What can hang from each mark
zugel: kodi patom
sudu: patom
patom: renet sudu zugel
renet: guzir patom sada
sada: lerizil renet
guzir: renet
lerizil: guzir sada

Each row was made from one small tree. The marks that hang from a mark follow it in brackets, in alphabetical order. Every link used is in the known rows. Write each row's tree.
Known rows
guzir(renet): [-2.36  0.27 -2.29 -3.74 -3.86  1.40  2.16 -0.09 -3.39 -1.33 -0.63  0.03
  2.53 -0.25 -1.07  1.83 -2.37 -0.18 -5.10  0.23 -0.24 -0.41  4.06]
guzir(renet(patom(sudu))): [-0.23  1.49 -1.20 -0.92 -0.91  1.51  3.11 -0.43 -4.89 -1.03  0.61 -0.17
  0.40 -1.20 -1.65 -0.19 -2.00 -2.05 -2.21  1.22  1.24 -0.16  1.94]
guzir(renet(patom(zugel(kodi)))): [-1.99  0.65 -2.36 -1.78 -3.36  3.47  2.82  1.65 -5.38 -1.28 -1.69 -1.66
  1.56 -3.33  1.38  2.52 -2.93  2.01 -0.76  3.33 -4.59  2.70  1.00]
renet(sada): [-1.70 -2.72  0.18  0.08  2.58  2.62  0.91 -2.17  3.75 -0.44 -0.66  1.47
 -0.32  0.94  0.36  0.19 -1.77 -2.76 -2.92 -0.12  1.97 -2.22  1.20]
sudu(patom(renet zugel(kodi))): [-4.29  2.20 -0.57  2.67 -3.28  1.29 -1.96  2.19 -4.44 -3.75 -1.84 -3.51
  0.83  1.79  3.81  0.91  2.32  3.27  3.94 -1.21 -4.02  3.85 -0.95]
lerizil(guzir sada(renet(patom))): [ 1.04 -0.20  2.09  0.37 -3.34 -4.75  2.42 -1.33  3.76 -0.12  2.71  2.50
 -1.08 -2.18 -0.57  0.24 -3.20 -1.76  2.36  1.80  2.12 -2.56  4.53]
zugel(kodi patom): [-1.34 -0.03 -7.82  0.63  1.66  2.68  1.40  0.56 -4.15 -4.66 -2.18 -1.79
  4.17  0.77 -1.03 -1.90 -5.96  5.28 -0.25 -1.35 -5.23  4.02  4.06]
lerizil(guzir(renet(patom(zugel))) sada): [ 0.67  2.16  0.26 -0.60 -1.16 -1.61  5.61 -0.09 -0.10 -4.11  2.49  2.41
 -1.60 -4.02  0.05  3.54 -0.40 -1.87  0.73  2.51  1.33 -1.76  3.20]
renet(patom): [-0.22 -2.36  2.28  1.69  0.35  2.00  1.09 -1.58 -1.19 -0.45 -3.15 -6.42
 -0.37 -2.61  1.67 -1.47 -3.52 -1.34 -2.04  3.53  1.61  2.07  3.56]
patom(renet(guzir sada)): [-2.81 -0.31  0.87  1.25 -0.16 -0.15 -2.79  0.36  0.63  2.00 -2.41  0.49
  2.29  0.48 -1.73  2.55  0.77 -1.57 -2.89  0.38  1.15 -3.05 -2.98]
lerizil(sada(renet(guzir patom))): [ 0.77  0.28  3.40 -1.54 -4.73 -3.93 -2.15 -0.55  3.40  4.18  1.53  1.07
 -0.69 -2.10 -2.61  0.53 -4.94 -0.85  1.13  2.55  2.74 -1.47  3.15]
patom(sudu): [ 1.35  0.66  1.74 -3.16  1.79 -0.33 -0.83 -2.78  0.40 -1.45  2.04 -1.41
 -0.47  2.14  0.43 -4.67  0.21 -0.55 -3.29 -3.72  2.07  0.05  3.19]
guzir(renet(sada)): [-2.73 -0.53 -3.22 -1.75 -0.90  2.58  3.30 -0.24 -0.79 -0.83  0.03  4.35
  1.41  0.15 -1.84  3.15 -2.14 -2.55 -3.95  0.38  0.71 -3.05  1.01]
patom(sudu zugel(kodi)): [ 0.97  2.01  0.22 -5.05  1.07  1.59 -1.17 -0.57 -0.77 -2.19  2.16 -0.91
 -0.21  0.79  4.20 -3.66  1.48  4.86  0.19 -3.58 -5.50  3.72 -0.26]
zugel(kodi patom(renet(guzir sada))): [-2.85  1.03 -8.14  3.58  2.11  2.13 -0.76  2.03 -3.90 -2.04 -2.67  1.96
  5.02  0.87 -3.61  1.26 -3.99  3.81  0.84 -0.93 -4.85  0.92 -2.36]
sada(lerizil(guzir) renet(patom)): [ 4.15 -2.96  1.55 -0.13 -3.79 -4.89  0.90  0.17  4.23  4.46  1.54  1.31
  0.87  0.34 -0.30 -0.98  1.55 -1.68  1.04  0.69  0.41 -0.68  0.35]
guzir(renet(patom(sudu) sada(lerizil))): [ 1.93  0.91 -1.49  0.26  1.71  1.38  3.89 -0.49 -0.33  0.97  3.15  6.09
  0.07  0.03 -3.78  1.77  0.96 -6.03 -1.56  0.45  2.48 -3.00 -3.46]
sudu(patom): [-2.32 -1.11 -0.48  1.37  0.19  0.05  0.21 -1.41 -1.36 -2.98 -1.79 -4.43
 -1.91  2.36  1.11 -1.41  0.53 -0.43  0.80 -2.55  3.96  1.19  5.80]
zugel(kodi patom(sudu)): [ 0.52  1.87 -7.35  0.21  4.06  1.90  1.16 -0.61 -4.35 -4.89  0.95  0.30
  3.15  2.38 -1.97 -4.45 -4.25  4.74  0.41 -4.05 -4.05  3.22  2.51]
renet(guzir patom(sudu zugel)): [ 3.43 -0.66  2.71 -1.09  4.67 -0.53 -2.38 -0.13  0.66  1.44 -1.71 -5.67
 -4.45 -1.58  1.49 -2.64  2.76  2.76  0.85  0.06  2.26  1.87  0.21]
patom(sudu zugel): [ 2.16  1.41  3.72 -3.44  2.51  0.31 -2.58 -0.75  1.89 -2.99  2.27 -2.40
 -2.82  2.63  4.62 -4.42  3.62  3.61 -0.66 -3.25 -0.99  3.01  0.94]
guzir(renet(patom(sudu zugel) sada)): [ 0.08  0.99 -0.99  0.80  2.43  3.09  3.07  0.53 -1.11 -1.42  1.65  3.56
 -2.26 -0.20  0.20  1.61  0.36 -1.53  0.59  1.56  0.35 -1.04 -2.55]
guzir(renet(patom sada(lerizil))): [ 0.42 -0.68 -1.68  0.82 -0.27  2.35  4.17  0.38 -0.34  1.07  0.68  4.29
  0.82 -1.37 -3.12  3.75 -0.60 -5.45 -2.20  2.61  1.69 -2.36 -2.37]
sada(renet(guzir)): [-0.57 -3.09  0.39 -4.46 -5.14 -3.92 -3.94  0.15  2.98  5.95 -1.62 -1.06
  0.96  1.49 -1.25 -1.35 -2.47  3.35 -1.58 -1.09  0.16 -0.91  4.10]
patom(renet sudu zugel): [ 0.13  4.37  5.14 -0.17 -0.59 -0.73 -4.81  1.44 -1.10 -2.94  2.14 -1.70
  0.35  3.40  4.61 -2.50  4.47  2.75  0.20 -1.69 -3.34  2.90 -3.95]

Which tree is each row?
[-1.00  4.91  1.95 -1.59 -1.95  0.82 -3.51  1.09 -3.81 -2.29  2.21 -0.10
  2.83  1.55  3.90 -1.79  2.51  4.17  0.84 -2.06 -7.97  3.36 -5.00] -> patom(renet sudu zugel(kodi))
[ 0.16 -1.00 -3.76  1.05  3.54 -0.04  6.97 -1.50 -1.10 -2.48  1.06  3.68
 -1.44 -1.25 -1.12  1.03  0.63 -3.44 -0.65 -0.47  2.91 -4.35  1.15] -> lerizil(guzir(renet(patom(sudu) sada)))
[-1.72  4.01  0.80  0.41  0.47  2.16 -2.26  0.87 -0.90 -1.60  2.88  4.23
  1.69  2.22  3.25 -0.55  2.71  2.11  2.14 -2.10 -6.88  0.84 -8.04] -> patom(renet(sada) sudu zugel(kodi))
[ 2.50 -1.26  1.44 -1.04  3.89 -1.07 -0.80 -1.70 -0.68  2.49 -1.67 -5.08
 -2.62 -2.18 -1.86 -2.95  0.08 -0.52 -1.31 -0.24  4.52 -0.41  1.72] -> renet(guzir patom(sudu))
[-0.33  2.15 -2.28 -2.11 -1.58  2.77  2.85  0.99 -5.55 -1.50  0.74  0.22
  0.68 -2.06  0.71  0.44 -1.28  1.77 -0.34  1.22 -3.81  1.89 -0.31] -> guzir(renet(patom(sudu zugel(kodi))))
[ 3.31 -2.55  0.96 -3.46 -4.61 -5.82 -0.18 -0.02  5.43  4.09  2.59  3.22
  2.00  2.85 -0.47 -1.03  2.59 -0.28 -1.00 -2.56 -0.32 -1.47  1.45] -> sada(lerizil(guzir) renet)
[ 2.05  1.53  3.64 -1.99 -2.92 -4.56 -2.36 -1.27  3.65  3.99  3.35  2.36
 -1.42 -1.05 -3.03 -1.11 -3.73 -1.30  1.73  0.84  3.18 -2.04  2.24] -> lerizil(sada(renet(guzir patom(sudu))))
[ 0.04 -4.29 -0.38  2.14  5.54  1.56  0.94 -1.31  2.95  3.32 -3.82 -1.61
 -2.60 -3.02 -2.18  1.23 -1.54 -2.78 -0.82  2.48  5.01 -2.99 -0.46] -> renet(guzir patom sada)
[ 2.48 -3.18 -0.22 -2.99  3.58 -0.88 -0.98 -1.04  6.48  4.88 -0.17  2.97
 -0.22  0.25 -4.02  1.79  3.48 -3.41 -3.73 -2.34  4.51 -4.05 -2.28] -> renet(guzir sada(lerizil))
[ 2.23 -0.19  0.14 -2.37  3.25  0.67 -1.15 -0.18 -1.46  1.95 -1.73 -4.48
 -2.37 -3.63  1.00 -2.08  1.14  3.94  1.26 -0.08 -1.40  2.29 -0.82] -> renet(guzir patom(sudu zugel(kodi)))
[ 1.36  0.11  3.15  0.14 -3.03 -4.44  1.40 -0.39  4.70 -0.56  2.70  2.26
 -2.17 -1.91  1.69  0.45 -1.48  0.25  3.70  1.94  0.62 -1.18  3.51] -> lerizil(guzir sada(renet(patom(zugel))))
[ 0.16 -3.44  1.08 -1.11 -3.86 -2.94 -2.95  0.10  1.67  6.31 -2.84 -2.83
 -0.40 -0.64 -1.13 -1.38 -3.52  2.02  0.28  2.16  0.75 -0.23  3.13] -> sada(renet(guzir patom))
[ 0.36  0.58  2.83 -4.26 -5.60 -4.40 -3.15 -0.77  4.48  3.78  2.24  2.62
  0.32 -0.39 -2.78  0.54 -3.81 -0.19 -0.67  0.08  2.11 -2.10  3.96] -> lerizil(sada(renet(guzir)))
[-4.42  0.52 -0.12  5.67 -0.03  0.51 -0.86 -0.03 -1.62 -2.76 -1.17 -0.46
 -0.46  3.25  0.31  1.07  1.80 -3.08  2.34 -1.21  2.99 -1.26 -0.48] -> sudu(patom(renet(sada)))
[-0.63 -1.14  1.18  0.17 -0.28  3.75  0.48  0.31 -2.05 -1.24 -2.98 -5.77
 -0.21 -3.80  4.63 -0.70 -2.52  3.10  0.82  3.56 -4.56  4.86  0.84] -> renet(patom(zugel(kodi)))
[-3.29  0.57 -0.19  2.70 -1.55 -1.74 -2.84  0.70 -3.25 -1.27 -2.90 -4.14
 -0.18  1.97 -0.79  0.71  2.30 -0.07  0.94 -2.17  3.49 -0.06  1.63] -> sudu(patom(renet(guzir)))
[-3.52  2.46  1.68 -0.78 -5.29  2.32 -3.17  2.52 -3.67 -2.08 -1.77 -2.85
  4.52 -0.47  5.09  1.28  0.08  5.05 -0.60  1.33 -9.06  4.37 -3.38] -> patom(renet zugel(kodi))
[ 1.02 -3.65  1.25  1.81  5.73  1.92 -0.66  0.14  3.92  2.49 -3.58 -2.18
 -4.63 -2.62  1.03  1.65  1.27  0.63  1.33  2.96  2.49 -0.65 -2.23] -> renet(guzir patom(zugel) sada)
[ 5.17 -1.78  1.02  0.60  7.20 -1.01  0.39 -1.81  4.84  5.15  1.51  2.71
 -3.13 -0.98 -4.59 -0.48  4.12 -5.61 -0.42 -1.05  6.31 -4.03 -5.10] -> renet(guzir patom(sudu) sada(lerizil))
[-2.19 -1.04 -2.46  1.40  0.00  3.55  4.41 -0.01 -2.12 -0.43 -0.94  2.51
  0.17 -1.74 -1.69  3.12 -3.42 -4.04 -1.80  3.40  1.30 -2.21  0.16] -> guzir(renet(patom sada))
[ 1.63 -1.81  1.23 -1.64 -1.82 -3.50 -3.15 -0.33  1.68  6.05 -0.32 -1.20
 -1.45  0.71 -1.66 -3.31 -2.04  1.78  1.22 -0.21  1.60 -0.81  1.87] -> sada(renet(guzir patom(sudu)))
[ 0.16  3.00  2.17 -1.29 -0.20 -2.81 -4.13 -0.38 -2.10  1.09  0.67 -1.27
  1.72  2.05 -1.55 -2.02  2.72  0.06 -3.01 -3.05  1.53 -1.42 -1.85] -> patom(renet(guzir) sudu)
[ 2.27 -2.79  2.01  3.20  3.57  2.15  2.13 -1.45  4.30  1.98  0.04  1.62
 -0.91 -1.36 -0.96  0.92  0.29 -6.30 -0.84  2.98  3.17 -1.35 -3.05] -> renet(patom sada(lerizil))
[-2.88  0.67  0.53  3.94  1.30 -0.36 -3.44  1.84  0.14 -1.50 -2.10 -1.59
 -2.83  2.82  1.77  2.17  5.47  1.37  4.14 -1.78  1.86  0.09 -2.42] -> sudu(patom(renet(guzir sada) zugel))
[-1.43  3.51 -6.93  4.40  3.43  2.34  0.04  0.86 -4.45 -4.51  1.48  4.48
  4.43  3.39 -2.48 -1.79 -3.18  2.41  2.17 -2.84 -5.04  0.87 -3.49] -> zugel(kodi patom(renet(sada) sudu))
[-3.20  1.75  2.03  3.97 -1.98 -0.02 -3.23  2.03 -2.52 -4.27 -1.82 -4.48
 -1.59  3.40  4.34  0.52  4.15  2.15  3.55 -1.02 -0.34  3.37  0.31] -> sudu(patom(renet zugel))
[ 0.79  0.65 -3.67  6.48  4.38 -0.57  0.23  1.89  0.46 -4.62 -0.14  2.45
  2.49  4.29 -1.99  0.50  0.79  0.22  0.77 -0.94  0.15 -0.19 -1.55] -> zugel(patom(renet(sada(lerizil(guzir)))))
[ 1.28  0.76  1.38 -0.37  2.03  2.58  0.46 -0.59 -2.28 -1.62  0.00 -3.71
 -1.44 -1.99  3.92 -3.10 -0.57  2.48  1.95  1.02 -3.49  3.91 -0.52] -> renet(patom(sudu zugel(kodi)))
[ 1.35  2.93 -0.49 -0.95 -0.21 -2.81  6.17 -1.55 -1.05 -3.65  4.32  4.20
 -1.06 -3.34 -2.62  1.68 -1.11 -4.07  0.05  0.28  3.85 -3.72  3.33] -> lerizil(guzir(renet(patom(sudu))) sada)
[-0.18 -0.17 -2.53 -2.67 -1.16  1.57  3.03  0.11  0.89  0.89  1.98  6.07
  2.26  0.77 -3.28  3.72  0.57 -4.49 -4.41 -0.34  1.14 -3.12 -1.43] -> guzir(renet(sada(lerizil)))
[-0.13 -2.05  3.31  0.37 -4.45 -0.92 -3.00  1.22  2.12  2.75 -1.42 -2.91
 -1.11  0.63  3.91 -1.75 -2.76  3.54  2.45  3.27 -2.78  2.94  1.93] -> sada(renet(patom(zugel)))
[ 3.24 -1.18 -0.88 -1.89 -0.78 -1.75  4.36 -0.30 -0.10 -0.15  1.17  0.83
  1.71 -1.34 -1.72  1.73  3.31 -3.36 -3.18 -0.42  1.63 -1.18  0.91] -> sada(lerizil(guzir(renet(patom))))
[-1.80  0.28 -0.38  3.79  0.60 -1.76 -2.23  0.54  0.26  0.51 -0.93  0.49
 -0.34  3.02 -2.49  2.11  4.74 -3.42  1.72 -2.55  4.37 -2.27 -2.78] -> sudu(patom(renet(guzir sada(lerizil))))
[-3.94  1.56  0.75  1.19 -2.10  3.56 -2.18  2.24 -1.04 -1.45 -1.12  1.67
  3.39  0.03  4.15  2.62  0.25  2.69  0.59  1.38 -8.23  1.81 -6.39] -> patom(renet(sada) zugel(kodi))
[ 4.10 -2.71  2.17 -2.33 -4.28 -4.60 -3.41  0.79  4.32  8.54  0.04 -0.25
  0.99  0.24 -2.81 -0.45  1.00 -0.47 -0.07  0.87  1.30 -0.28 -0.90] -> sada(lerizil renet(guzir patom))
[-2.77 -0.16 -1.96 -0.10 -0.61  1.67 -0.20  0.43 -2.16 -3.70 -1.70 -3.93
 -1.58  1.09  3.90 -0.65  1.81  3.78  3.39 -2.29 -2.20  4.04  3.04] -> sudu(patom(zugel(kodi)))
[ 3.64 -2.90  2.02  3.34  5.63  1.34  2.82 -0.06  5.74 -0.31  0.32  1.21
 -3.48 -1.52  2.69  1.49  4.68 -2.92  2.05  2.22  1.31 -0.48 -4.24] -> renet(patom(zugel) sada(lerizil(guzir)))
